Each row was made from one walk, in order. Every step used is in the known rows, and no mark comes twice. Write each row's walk.
Known rows
suru > bupub > tuza > maruma: 12 27 -19 -55 44 7 41 -16 -17 -41 28 -25 -8 -10 13 46 11 -47 -29 -53 -24
 -2 0 1 33 25
gasig > bupub > mepu > maruma: -12 6 -3 20 -25 1 -24 -15 -21 30 0 18 -45 -41 -10 -6 7 29 4 59 23 -5 -9
 -12 -91 20
ditu > maruma > gasig > bupub: -9 35 48 38 -29 -1 -19 -7 21 -9 -46 2 -7 25 13 -27 34 26 -5 18 25 -16 27
 2 -8 51
napel > maruma > gasig: 13 0 27 19 -33 -22 -7 48 10 -15 -18 -4 27 51 -4 -2 -10 19 18 2 -22 6 25
 -2 28 16
gasig > maruma > suru: -1 6 21 8 34 13 18 2 3 7 -9 7 1 -23 -4 -26 -4 -11 6 1 -5 -26 25 8 25 -35
maruma > suru > bupub > tuza: 19 -4 -15 -22 50 26 38 12 -24 -15 21 -17 11 -29 4 5 20 -43 -24 -20 -54
 11 -13 7 76 -26
gasig > bupub > tuza: -10 4 -6 0 12 -17 -2 -9 -21 -20 7 -8 -10 -37 2 26 12 -22 -10 32 3 -3 15
 6 13 3
tuza > maruma > mepu: -3 -7 -1 -15 17 -7 -16 -4 52 3 10 -12 -11 17 14 1 -16 -15 9 -45 31 -14
 -34 -9 -14 -4
mepu > maruma > suru > bupub > tofup: 28 -15 8 -8 -14 47 -1 2 0 10 -6 -13 20 -33 -16 -8 7 24 -21 -18 -31 22
 -25 -15 6 -13
ditu > maruma: -32 27 30 26 -5 1 -4 10 10 26 -10 0 10 41 -1 -5 28 13 10 -31 23 -31 25 8
 7 19
tuza > maruma > suru: 0 -2 6 5 7 36 19 1 40 7 -16 -6 9 -3 29 -8 -8 -10 -8 -43 -2 -14 -12 -1 1
 -11
tuza > bupub > suru: 1 -46 -17 6 12 -1 37 -10 -36 20 13 -9 14 7 -2 46 -8 -47 2 -31 -37 17 -2
 33 35 -35
suru > bupub > tofup > maruma > mepu: 13 -16 -21 -89 14 -1 -19 -7 22 -24 27 -12 6 5 -16 -13 -24 17 4 -18 41 28
 -33 -29 9 -21
tofup > maruma > gasig > bupub: -22 8 9 -4 -25 -4 -11 -9 16 -31 -42 15 -16 7 11 -13 2 31 4 63 42 14 24 6
 -21 23
suru > bupub > tuza: 3 12 -20 -34 47 -10 26 7 -43 -27 32 -16 4 -8 -12 37 26 -48 -11 -21 -34 5
 9 13 50 1
bupub > mepu > maruma: -8 -2 0 26 -20 0 -14 4 -12 42 17 14 -20 -9 -18 12 8 19 13 17 5 -4 -10 -7
 -79 9
maruma > suru > bupub: 0 2 -11 -13 37 27 26 23 -19 2 -3 -4 6 -4 -1 -25 19 -27 1 -21 -34 1 -9 11
 45 -26
tuza > maruma: -16 14 3 -6 4 -1 7 -5 22 -6 -4 -6 1 18 14 22 -1 -15 6 -43 15 -20 10 4
 -24 17
maruma > gasig > bupub > tuza: 16 3 16 18 -5 -21 -11 -7 -2 -45 -11 -8 -3 -19 6 21 19 -18 -15 41 -13 14
 16 5 9 25
napel > maruma > gasig > bupub > mepu: 33 8 14 -5 -39 -25 -17 21 -6 -16 -4 5 -16 7 5 -31 -22 32 11 51 -3 6 9
 -28 -34 31
napel > maruma: -12 0 3 2 -16 -19 -1 47 -10 10 1 -4 18 33 -9 3 -15 14 24 -8 -6 -12 25 -1
 33 -7
maruma > mepu: -11 -20 -3 7 20 -25 -31 18 25 16 15 -3 -1 19 -13 -9 -1 -18 27 -13 22 -5
 -25 0 4 -28
napel > maruma > ditu: -16 -19 -7 35 -22 -42 -18 38 0 0 23 9 16 37 -11 -5 -39 22 10 15 -13 -28
 25 9 75 -22
suru > bupub: -15 17 -15 -22 33 -9 14 16 -37 -12 9 -4 0 18 -16 6 25 -32 14 -20 -15 -6
 13 17 19 2
tofup > bupub > mepu > maruma: -17 5 -40 25 -21 2 -11 -13 -23 67 0 36 -13 0 -8 9 -12 28 11 21 14 13 -36
 -8 -89 10
tuza > bupub: -11 -20 -13 4 16 -8 18 14 -9 0 10 3 11 10 -5 34 -5 -35 3 -17 -20 -10 5
 21 5 -15
gasig > bupub: -27 10 -2 10 -1 -17 -14 0 -15 -4 -17 5 -15 -11 -4 -4 10 -7 16 32 23 -15
 20 10 -18 4
tofup > bupub: -31 8 -38 15 4 -15 -4 0 -18 32 -17 26 19 27 0 9 -7 -9 22 -5 15 2 -7 14
 -16 -6

Which walk is each row?
-21 -17 -41 15 0 -9 15 -24 -46 52 -16 13 24 25 2 22 -10 -21 19 -20 -3 31
 -15 27 14 -26 -> tofup > bupub > suru
1 4 -33 -63 28 39 35 3 -11 8 21 14 -19 -14 8 -40 -9 8 -1 9 3 14 -23 -13
 -9 -25 -> tofup > maruma > suru > bupub > mepu
31 17 -19 -53 33 40 39 -9 2 -2 22 -7 -22 -19 25 -27 -6 -22 -14 -47 -23
 -5 -36 -20 -26 1 -> tuza > maruma > suru > bupub > mepu
2 -18 0 -35 -31 32 -11 -21 32 -11 -24 1 11 -44 14 -32 -31 48 -11 36 44
 17 -3 -26 -10 -27 -> gasig > bupub > tofup > maruma > suru
3 -15 7 11 -11 18 11 54 11 24 -10 -5 25 13 7 -27 -23 20 11 -7 -24 -6 1
 -5 57 -34 -> napel > maruma > suru
13 1 -11 -28 15 27 30 50 -22 4 -2 -10 14 9 2 -33 -11 6 1 -18 -45 1 -5 -4
 85 -26 -> napel > maruma > suru > bupub
7 -17 4 37 -15 36 -3 9 7 56 6 14 -14 -30 -5 -20 2 24 0 16 -12 3 -31 -12
 -55 -19 -> bupub > mepu > maruma > suru
-13 -2 -2 -45 -33 -3 -23 -25 15 -25 -13 1 4 -22 -1 0 -26 43 3 36 64 12
 18 -21 -35 1 -> gasig > bupub > tofup > maruma
25 5 -24 -65 57 1 15 -14 14 -33 43 -31 -19 -13 14 25 -1 -47 -26 -55 -10
 7 -45 -12 42 4 -> suru > bupub > tuza > maruma > mepu
-36 -22 -1 81 -24 -20 -30 4 3 22 9 20 -6 8 -21 12 -3 25 -3 32 -4 -23 9
 25 16 -11 -> mepu > maruma > ditu
26 -10 39 35 -68 -1 -49 -19 21 -20 -39 -4 8 -23 -13 7 5 48 -13 43 10 23
 5 -17 -59 40 -> mepu > maruma > gasig > bupub > tofup
-17 -16 -5 12 -5 -9 4 -25 -43 15 -15 -8 -10 -14 1 8 8 -17 14 18 4 12 12
 23 13 -18 -> gasig > bupub > suru
17 -3 24 46 -36 -4 -19 6 8 19 -2 13 -13 9 -14 4 15 23 6 25 -11 15 -8 -8
 -84 31 -> bupub > mepu > maruma > gasig
5 -27 5 -29 -23 33 -3 -1 42 0 -8 -2 36 -11 5 -15 -30 39 -2 -5 28 21 -4
 -22 2 -37 -> bupub > tofup > maruma > suru
8 19 -23 -42 32 -13 12 8 -43 -3 38 2 -17 5 -17 -5 14 -30 16 -13 -14 -3
 -5 -6 -34 6 -> suru > bupub > mepu
2 10 -2 -17 16 -2 19 -14 15 -21 20 -19 4 -8 18 54 -1 -31 -20 -43 -4 -8 7
 -1 8 16 -> bupub > tuza > maruma
-6 27 51 43 -22 -1 -9 11 30 3 -28 -2 18 58 3 -11 37 17 3 -22 8 -15 26 6
 2 40 -> ditu > maruma > gasig
-6 1 13 -10 45 -31 -18 -2 16 1 17 3 -19 -4 -21 -17 -11 -18 23 -1 30 -24
 2 -1 9 -26 -> gasig > maruma > mepu
8 -4 -48 -26 27 -6 -2 -29 32 12 18 -3 1 -3 29 29 -34 -22 -18 -41 21 15
 -64 -14 9 -2 -> tofup > bupub > tuza > maruma > mepu
-20 3 7 34 26 -49 -10 -13 -6 -19 23 20 -9 1 -23 -7 -20 -9 7 24 6 -47 48
 23 41 -23 -> gasig > maruma > ditu
-2 -9 -13 20 10 -26 3 -24 24 -33 42 -6 1 -4 15 42 -24 -23 -33 -21 -13
 -25 7 10 49 1 -> bupub > tuza > maruma > ditu
-16 12 33 35 -2 38 9 14 30 41 -21 -1 18 20 14 -35 24 17 -2 -32 6 -27 3 3
 32 -10 -> ditu > maruma > suru
14 35 39 18 -30 -5 -20 -16 16 0 -15 7 -24 13 13 -39 23 30 -4 27 26 -15 9
 -19 -61 56 -> ditu > maruma > gasig > bupub > mepu
22 9 12 11 -19 -26 -23 -8 -2 -19 -6 10 -23 -7 1 -24 7 0 11 47 8 4 4 -13
 -73 31 -> maruma > gasig > bupub > mepu
-12 -20 -11 61 -24 -25 -30 -6 -3 30 39 27 -24 -4 -22 0 -15 27 -1 39 -2
 -20 -9 3 -37 -6 -> bupub > mepu > maruma > ditu
1 -21 26 61 -47 9 -11 -27 -25 16 -46 -2 -17 -13 -3 13 21 19 -7 46 -12 38
 2 24 -10 18 -> mepu > maruma > gasig > bupub > suru
-10 -11 1 -39 -27 -4 -14 -7 23 -12 4 -2 30 11 -10 15 -24 34 12 -6 47 14
 18 -16 -23 -8 -> bupub > tofup > maruma
35 -6 31 5 -43 -23 -42 -14 23 -46 -26 -10 23 -7 -6 -6 -2 15 0 22 11 18
 16 -19 -36 28 -> maruma > gasig > bupub > tofup
8 23 5 -31 62 23 38 1 -27 -14 -1 1 -11 -27 -10 -33 9 -26 -4 -9 -27 -19
 19 11 49 -26 -> gasig > maruma > suru > bupub
25 -35 -2 -20 -11 -10 -1 -1 9 -17 21 -11 40 -2 -14 40 -24 -19 -5 -35 -14
 6 2 -7 -13 -13 -> tuza > bupub > tofup
-21 3 -23 -44 31 44 35 12 -7 -1 -9 7 -4 -2 8 -27 2 6 -2 3 2 11 -7 10 44
 -29 -> tofup > maruma > suru > bupub
36 24 2 -37 26 4 34 -14 3 -65 10 -26 0 7 19 39 19 -41 -37 -44 -41 15 1 1
 27 48 -> suru > bupub > tuza > maruma > gasig
9 -18 16 32 -22 -13 -3 -23 -24 -10 -34 -8 -2 3 4 2 14 -13 6 26 -11 30 13
 22 9 6 -> maruma > gasig > bupub > suru
-8 9 -47 -4 2 -20 -4 -8 -22 42 13 31 2 15 0 -3 -19 -7 24 1 15 6 -25 -8
 -68 -2 -> tofup > bupub > mepu
8 29 43 26 -15 -2 -7 -17 13 -25 -20 -11 -4 1 18 3 35 12 -29 18 6 -5 23
 -1 22 51 -> ditu > maruma > gasig > bupub > tuza
-7 -1 -3 16 13 49 19 17 -18 27 -17 2 -9 -20 -8 -14 26 6 -12 -1 -36 7 -19
 13 26 -15 -> mepu > maruma > suru > bupub
